Each row was made from one small tree. The marks that hang from a mark follow it in brackets, in alphabetical order. Every link used is in the known rows. Write each row's tree.
Known rows:
faka[fumori suguz[rufed[vefe[novir]]]]: [ 0.23 -0.71  0.69 -0.39  0.77 -0.21 -0.44 -0.27 -1.11  0.61  0.81 -0.92
  2.62 -1.05  2.31  0.17 -0.66 -2.73  1.66  1.38]
faka[suguz[rufed]]: [-0.76  0.05 -0.20 -0.82  0.41 -0.29 -0.16 -0.44 -0.35 -0.32  1.01 -1.06
  1.56 -0.90  1.14  0.12 -0.71 -0.45  0.03 -0.11]
rufed[fumori vefe]: [ 0.38 -0.34  0.98  1.18 -0.34 -0.53 -0.50 -0.87 -0.09  0.34 -0.28  0.37
  0.76  1.88 -0.33  0.50  0.07 -0.47  0.66  1.45]
novir[dega fumori suguz vefe]: [-1.11 -2.28  0.48 -1.44  0.91  0.43 -2.26 -0.67 -1.05 -0.14  4.47 -1.45
 -1.45  0.82 -0.67 -0.94 -0.12 -2.48 -0.96  0.93]
novir[dega[faka] fumori suguz vefe]: [-1.66 -1.84  0.54 -1.60  1.09  0.52 -2.72 -0.75 -0.52 -0.60  5.28 -0.68
 -1.13  0.76 -0.65 -0.14 -0.30 -2.99 -0.75  1.23]
novir[dega[faka] fumori suguz[rufed] vefe]: [-1.64 -1.77  0.16 -1.74  1.23  0.51 -2.88 -1.06 -0.74 -0.89  5.72 -1.19
 -0.53 -0.35 -0.77  0.37 -0.77 -2.28 -1.19  1.12]
dubenu[novir[dega fumori]]: [-0.47 -1.14  0.42  0.18  0.37 -0.24 -1.09 -0.56 -0.79  0.43  1.58  0.15
 -0.92  0.65  0.48 -1.81 -0.25 -1.55 -0.37  0.93]
faka[fumori]: [ 0.94 -0.04  0.32 -0.41  0.64 -0.02 -0.03  0.54 -0.64  0.16  0.24  0.12
  0.02 -0.65  1.08  0.22  0.17 -1.12  0.02 -0.10]
faka[suguz[novir[dega]]]: [-1.88 -0.07  0.11 -0.47  0.75 -0.74 -0.98 -1.16 -0.62  0.82  2.10  0.06
  1.36  0.60  1.43 -0.81 -0.58 -2.55  0.51  0.58]
rufed[fumori suguz vefe[novir]]: [-0.76 -1.29  1.85  1.93 -0.54 -0.91 -0.95 -1.52 -0.55  0.90 -0.24  0.06
  1.79  1.22 -0.53 -0.53  0.04 -1.11  1.49  1.80]
suguz[novir[dega[faka] vefe] rufed[fumori]]: [-0.95 -0.68  0.52 -0.34  0.69 -0.20 -2.22 -2.10  0.18 -0.21  4.07  0.82
  1.49  0.21 -0.49  1.31 -1.04 -2.11 -0.45  1.71]
vefe[novir[fumori]]: [-0.12 -1.15  0.71 -0.22  0.27  0.25 -0.65  0.19 -0.77  0.23  0.60 -0.59
 -0.11 -0.55  0.97 -0.64 -0.15 -1.60  0.30  1.08]
dega[faka[fumori suguz[novir rufed[vefe]]]]: [-0.32  0.88  0.52 -0.98  0.78 -0.93 -1.52 -0.67 -0.64  0.42  2.60  0.30
  3.22 -0.04  2.13  1.78 -1.06 -3.29  0.42  1.52]
suguz[novir[dega fumori vefe] rufed]: [-0.27 -1.56  0.29 -1.32  0.98 -0.08 -2.34 -1.06 -1.30  0.05  4.36 -0.77
  0.23 -0.19 -0.17  0.22 -1.00 -1.88 -1.54  1.43]
vefe[novir]: [-0.39 -0.51  0.24  0.32 -0.03  0.31  0.07 -0.05  0.04  0.45 -0.28 -0.01
  0.55 -0.72  0.62 -0.58 -0.13 -0.93  1.08  0.61]
vefe[novir[fumori suguz]]: [-1.17 -1.23  0.66 -0.57  0.04  0.09 -1.29  0.01 -0.83  0.28  2.07 -1.28
 -0.23 -0.20  0.64 -1.19 -0.20 -2.52  0.21  1.08]
faka[suguz[novir]]: [-1.07  0.53  0.16 -0.75  0.04 -0.84 -0.59 -0.57 -0.17  0.63  1.33 -0.13
  1.91  0.58  1.58 -0.12 -0.56 -2.20  0.02  0.52]
dubenu[novir[dega fumori suguz[rufed] vefe]]: [-0.93 -2.05  0.25 -1.14  0.42  0.19 -2.29 -1.21 -0.73 -0.14  4.83 -1.34
 -0.68  0.24 -0.63 -1.59 -0.92 -2.29 -1.36  1.28]
vefe[novir[dega fumori suguz]]: [-1.93 -1.80  0.58 -0.39  0.79  0.15 -1.73 -0.61 -1.28  0.55  2.83 -1.07
 -0.68 -0.17  0.52 -1.83 -0.20 -2.86  0.72  1.10]
rufed[suguz vefe]: [-0.48 -0.58  0.89  1.05 -0.30 -0.89 -0.83 -0.77 -0.73  0.57  0.25 -0.26
  0.95  1.27 -1.14 -0.13  0.10  0.18  0.27  0.66]
faka[fumori suguz[novir[vefe] rufed]]: [ 0.50 -0.43  0.48 -2.02  0.92 -0.27 -1.14 -0.44 -0.71  0.11  3.41 -0.85
  2.32 -0.90  1.86  0.89 -0.94 -3.06 -0.87  0.85]

Which tree is each row?
[-0.11 -0.51  0.18 -1.41  1.47  0.13 -2.04 -0.99 -0.55  0.05  4.45  0.65
  1.16 -1.14  0.53  1.39 -0.93 -2.86 -0.59  1.07]
suguz[novir[dega[faka[fumori]] vefe] rufed]
[-1.98 -0.24  0.39 -0.20  1.18 -0.45 -1.26 -1.76 -0.24 -0.47  2.42  0.13
  1.82 -0.28  1.11  0.41 -0.80 -1.75  0.70  0.71]
novir[dega[faka[suguz[rufed[fumori]]]]]
[-0.01 -0.01  0.20 -0.79  0.15 -0.70 -1.49 -0.32 -1.07  0.09  2.27 -0.63
  0.86 -0.53  0.48  0.54 -0.91 -0.91 -1.50  0.95]
suguz[novir[fumori] rufed]
[-1.77 -0.80  0.47 -0.44  1.29  0.36 -1.47 -0.54 -0.50  0.47  2.88  0.33
  0.27 -1.10  1.18 -0.71 -0.21 -3.83  1.71  0.79]
vefe[novir[dega[faka[fumori]] suguz]]
[-1.24 -1.34  1.39  0.95  1.19 -0.39 -1.66 -1.09 -1.23  1.01  1.71  0.78
  1.38 -0.18  0.43 -0.29 -0.04 -2.76  1.96  1.43]
rufed[suguz vefe[novir[dega[faka[fumori]]]]]
[-1.06 -1.67  0.48 -0.05 -0.07 -0.07 -1.69 -2.17  0.20 -0.09  3.80 -0.46
  0.32  0.77 -1.02 -1.30 -0.85 -2.04 -0.47  1.35]
dubenu[novir[dega suguz[rufed[fumori]] vefe]]
[-0.42 -1.00  0.19 -0.70 -0.74  0.24 -0.97 -0.69  0.82  0.06  2.67 -0.47
 -0.20  1.08 -0.72 -1.22 -0.34 -1.96 -0.67  0.88]
dubenu[novir[suguz vefe]]
[-1.02 -2.25  0.59 -0.98  0.31  0.21 -2.14 -0.94 -0.53  0.17  4.31 -0.89
 -1.25  1.27 -0.45 -1.97 -0.36 -2.96 -1.03  1.38]
dubenu[novir[dega fumori suguz vefe]]
[-1.35 -1.24  1.33  0.58  0.46 -1.47 -2.58 -1.49 -2.04  1.37  2.67 -0.12
  0.67  1.88 -0.55 -0.73 -0.31 -1.81 -0.36  1.66]
rufed[suguz[novir[dega fumori]] vefe]
[-1.25 -0.51 -0.17 -0.17 -0.15  0.13 -0.70 -0.62 -0.16  0.14  1.63 -1.11
  1.04 -1.45  0.04 -0.71 -0.73 -1.16  0.63  0.49]
vefe[novir[suguz[rufed]]]
[-0.79 -1.13  0.05  0.88  0.61  0.07 -0.83 -1.18 -0.82  0.74  0.79 -0.15
  1.09 -0.48 -0.10 -0.43 -0.65 -0.85  1.71  1.46]
suguz[rufed[vefe[novir[dega]]]]
[ 0.43 -1.03  0.69 -1.35  0.15 -0.06 -1.75 -0.15 -0.62  0.12  3.07 -0.57
  0.05  0.82  0.10  0.47 -0.42 -2.17 -1.67  1.51]
suguz[novir[fumori vefe]]
[ 0.19  0.31  0.66  0.87 -0.51 -1.15 -1.24 -1.51 -0.32  0.64  0.98  0.35
  2.26  1.22 -0.24  1.11 -0.79 -0.83 -0.06  1.90]
suguz[novir rufed[fumori vefe]]
[-1.42 -0.25  0.70  0.47  0.51 -1.34 -1.64 -2.27 -0.95  0.89  2.22 -0.01
  2.71  1.44  0.93  0.10 -1.05 -2.40  0.81  1.93]
faka[suguz[novir[dega] rufed[fumori vefe]]]
[-1.46 -2.36  1.50  0.97  0.67 -0.63 -1.95 -1.21 -1.96  1.11  1.67 -0.65
  0.32  0.80 -0.28 -1.52 -0.07 -1.75  0.98  1.72]
rufed[suguz vefe[novir[dega fumori]]]
[-1.93 -0.80  1.27  0.42  0.70 -1.29 -3.03 -1.59 -1.48  0.92  3.46  0.57
  1.06  1.79 -0.52  0.15 -0.40 -2.38 -0.16  1.90]
rufed[suguz[novir[dega[faka] fumori]] vefe]
[-0.22 -1.60  0.28 -1.74  0.32  0.28 -1.99 -0.29 -0.79 -0.78  4.25 -2.11
 -0.31 -0.24 -0.73  0.16 -0.63 -1.34 -1.86  0.85]
novir[fumori suguz[rufed] vefe]
[-1.40 -1.70  0.38 -2.06  1.76  0.38 -2.24 -0.94 -0.88 -0.96  4.93 -1.14
  0.66 -0.55  0.87  0.60 -0.92 -2.55 -0.67  1.13]
novir[dega[faka[suguz[rufed]]] fumori vefe]
[-0.90 -1.22  0.45 -1.45  1.41  0.63 -1.97 -0.55 -0.29 -0.25  4.55  0.00
 -0.44 -0.12  0.05  0.20 -0.08 -3.42 -0.03  0.63]
novir[dega[faka[fumori]] suguz vefe]
[-1.75 -1.26  0.41 -0.60  0.73  0.26 -2.31 -1.98  0.19 -0.77  4.69 -0.31
  0.49  0.14 -1.12  0.53 -0.76 -1.96 -0.27  1.18]
novir[dega[faka] suguz[rufed[fumori]] vefe]
[-0.91 -1.11  0.10 -0.77  1.04  0.74 -1.32 -0.87  0.32 -0.44  2.94  0.59
 -0.37  0.21 -0.59  0.56 -0.24 -1.45  0.06  0.74]
novir[dega[faka] vefe]
[-1.48 -1.36  0.97  0.90  0.75 -0.50 -0.94 -1.99 -0.88  0.72  1.21 -0.46
  2.38  0.25  1.28 -0.63 -0.81 -2.38  2.14  1.96]
faka[suguz[rufed[fumori vefe[novir[dega]]]]]
[-1.18 -1.35  0.52  0.15  1.10  0.18 -2.07 -1.02 -1.10  0.19  2.54 -0.04
  0.80 -0.42  0.36  0.35 -0.81 -1.98  1.06  2.18]
suguz[rufed[vefe[novir[dega[faka] fumori]]]]
[-0.41 -0.57  0.78 -1.01  0.07 -0.62 -1.32 -1.60 -0.05 -0.09  3.05 -0.68
  2.57  0.41  0.89  0.83 -1.11 -2.30 -0.75  1.41]
faka[suguz[novir[vefe] rufed[fumori]]]
